Each row comes from the steps of one path. Every step used is in the known rows, and no mark comes twice. Write the path behind each row, first mark first.
In the rows, zero is written as 128.
Known rows
kenive nirub gibu zasaf vamop pepa: [199 147  99  85  92 149 162 142 109 102  91  90  85 108 167 160 148 141
 156  56  93 114 172]
gibu zasaf gogi: [144 184  84 133 134 135 150 112 106 120  83  96 129 126 155 151 104 126
 139  92 121 118 159]
gibu kenive: [124 144 142 122 151 125 141 117 144 131 112 109 137 129 138 119 133 126
 148 134 102 140 137]
zasaf gogi: [139 151  85 123 145 122 145 122 107 135 112 112 119 116 130 145 108 126
 136 109 129 122 136]
vamop pepa: [166 109 129 108 121 127 129 126 122 113  96 132 127 134 132 117 142 129
 132 109 122 127 121]
gogi zasaf: [140 129 132 139 129 144 121 118 133 128 142 113 123 151 108 142 144 155
 147 117 119 136 145]
kenive nirub pepa vamop zasaf gogi: [183 117  84 110 122 109 130 131  92 131  72 107  63  68 127 110 115 152
 186  35 148 110 147]
nirub zasaf vamop: [143 125 106 106 102 126 157 126 131 137 140  78 120 115 124 120 124 153
 148 123 120 118 132]
gogi zasaf pepa gibu kenive nirub: [178 152 130 115 136 134 116 118 154 117 125  61 108 145 143 166 121 192
 229  83  94 143 157]
gogi zasaf vamop pepa gibu nirub: [252 137  94 112 135 148 154  85 110 111 144  85 134 194 129 172 130 222
 182  54 107 140 146]
nirub gibu zasaf: [141 174 128 126 107 157 148 106 125 125 112  97 129 102 138 120 130 125
 111 111 103 122 160]
kenive nirub gibu zasaf pepa: [150 165 119 108  80 162 140 145 138 101  94  85 101  89 176 166 117 127
 162  80  97 126 162]
kenive gibu zasaf pepa: [148 202 119 116  87 147 116 122 150 102  90  81 147 111 167 146 110 132
 177 101 126 130 184]
gogi zasaf pepa gibu: [169 154 118 135 121 140 115 101 140 122 143  67 149 150 113 148 107 199
 181 108 121 127 143]
nirub pepa gogi zasaf: [183 121 125 133 114 182 117 116 127 159 115 107 112 127  91 101 115 162
 141  94 136 141 131]
kenive nirub zasaf pepa vamop gogi: [187 119 126 129 100 134 115 120 133 135  89  70  79  88 140 141 117 134
 215  57 107 109 143]
zasaf pepa gibu kenive: [152 171 127 119 142 121 134 101 151 125 113  63 163 129 144 126  96 171
 182 123 104 131 137]
nirub gibu zasaf pepa: [136 182 121 122  87 165 152 118 139 110  96  73 150  95 156 137 109 133
 134 110  98 123 159]
vamop zasaf gogi: [146 142  69 121 153 111 146 103 106 112  86 110 114 103 120 105 126 134
 147  80 130 120 147]
kenive gibu: [146 159 128 108 118 126 107 120 138 130 135 123 115 106 123 124 135 123
 150 121 141 133 164]
vamop gogi zasaf: [165 141 130 158 149 142 116  97 122 130 117 108 110 155  99 147 159 146
 151  88 105 138 160]
vamop gogi zasaf pepa: [161 149 121 154 130 151 119 109 135 116 102  84 132 149 116 163 138 154
 174  86 101 139 160]
pepa gibu zasaf vamop gogi: [196 202  87 154 146 122 142  80 100 122 104  63 135 157 138 149 118 177
 159  69 109 106 179]
vamop pepa gibu zasaf gogi: [217 183  76 113 139 122 141  82  91 114  68  81 131 139 146 128 103 163
 154  65 121 106 152]
kenive nirub: [142 111 127 114 121 124 116 155 127 118 126 140  79 122 147 156 135 123
 156  98 126 131 131]

Write each row's path
[194 168 115 155 141 138 109  80 127 123 119  63 136 156 103 153 122 190
 185  78 107 129 159]  vamop gogi zasaf pepa gibu
[137 127 139 108 144 121 128 145 142 122 109 122  87 122 157 147 140 121
 175 104 100 142 143]  gibu kenive nirub
[206 193  97 141 120 123 140  90  94 130  88  62 128 143 129 135 113 191
 144  66 123 117 168]  nirub pepa gibu zasaf vamop gogi
[179 119 132 102 130 158 124 143 137 153  81 114  76  99 139 107 112 129
 168  81 117 149 129]  gibu kenive nirub pepa gogi
[131 158 143 109 141 142 156 105 143 142 126  93 128  91 121 106 140 124
 126 134  86 139 148]  nirub gibu kenive
[176 169 128 127 103 128 121 100 116 128 100  91 133 129 134 108 103 178
 128 102 138 124 139]  nirub pepa gibu zasaf
[181 161 126 108 121 144 124 105 139 118 140 134 115 131 148 153 127 131
 157  94 130 156 156]  kenive gibu nirub
[153  98 133  95  97 124 120 142 138 126 125 114  64 103 138 129 136 125
 164 101 121 130 122]  kenive nirub zasaf
[171 119 134 115 107 148 144 124 123 124 117 139 121 137 146 145 115 150
 121  98 131 163 111]  gibu nirub pepa
[185 120 138 131 107 149 140 113 117 145 123 125 128 123 140 134 104 159
 146  84 137 137 117]  gibu nirub pepa vamop
[185 119 130 102 108 112 104 137 115 133 126 119  74 113 128 132 114 172
 152  90 145 132 121]  kenive nirub pepa gibu
[218 166  82 107 110 190 172 102 109 134  81  71 131 106 137 107 117 141
 135  66  98 106 165]  nirub gibu zasaf vamop pepa gogi
[226 136 109  93 147 122 138 116 125 117 120  66  94 165 133 160 152 208
 223  59  90 132 167]  gogi zasaf vamop pepa gibu kenive nirub
[144 139 103 134 126 141 146 130 124 131 155  90 132 159 112 164 140 178
 160 109 118 127 159]  gogi zasaf vamop
[168 109 138 110 128 112 124 128 130 127  72 103  81  81 136  83 141 153
 200  59 120 128 149]  gibu kenive nirub pepa vamop zasaf
[232 147  81  93 104 187 159 128 108 124  77  83  81 100 156 135 123 135
 164  37  96 108 169]  kenive nirub gibu zasaf vamop pepa gogi
[203 121  82 109 130 162 151 125 112 138  96 101 130 134 126 113 115 144
 152  81 123 113 132]  zasaf vamop pepa gogi
[182 107 107  99  90 170 121 141 150 135  97  83  79  89 145 121  91 125
 195  78 120 127 118]  kenive nirub zasaf pepa gogi
[166 152 125 104 136 117 121 127 149 115 110  76 113 123 163 155 104 165
 209  93 102 135 141]  zasaf pepa gibu kenive nirub
[157 152  96 144 146 123 147 116 108 130 116 100 123 141 124 154 139 141
 144  93 111 120 158]  zasaf vamop gogi
[191 106 119  64 113 118 159 141 140 118  90  75  78 116 156 129 152 147
 201  80  86 132 139]  gibu kenive nirub zasaf vamop pepa
[175 117 130 109 109 149 149 100 138 124 133 114 112 132 143 129 121 138
 142 101 112 151 112]  gibu nirub zasaf
[195 162  98 107  94 121 133 139 105 120 109  80  91 130 159 160 106 194
 168  66 135 117 158]  kenive nirub pepa gibu zasaf vamop
[200 110 109 114 134 166 126 114 120 137  84 125 123 126 121  91 119 122
 140  88 125 121 119]  vamop pepa gogi
[149 115 146  90 121 122 133 132 156 131 109  95  72 104 148 119 142 125
 184 106  95 143 131]  gibu kenive nirub zasaf
[155 155 127 111  99 154 136 133 123 115 110 109  79  96 159 150 138 119
 139  82 100 124 164]  kenive nirub gibu zasaf
[220 157  80 105 136 129 155  63 110 138 133  77 107 126 133 136  85 173
 159  75 120 136 118]  pepa gibu nirub zasaf gogi
[177 152  97 112 107 137 159 129 113 101  80  93 144 152 162 143 134 152
 149  84 110 113 158]  gibu zasaf vamop pepa
[159 166  98 107  98 151 160 145 114 117 121  86  86 103 163 172 134 141
 151  75  98 115 178]  kenive nirub gibu zasaf vamop
[171 144 133 108 155 109 117 117 135 129 126 100  91 130 145 137 125 156
 186  96 107 133 142]  pepa gibu kenive nirub
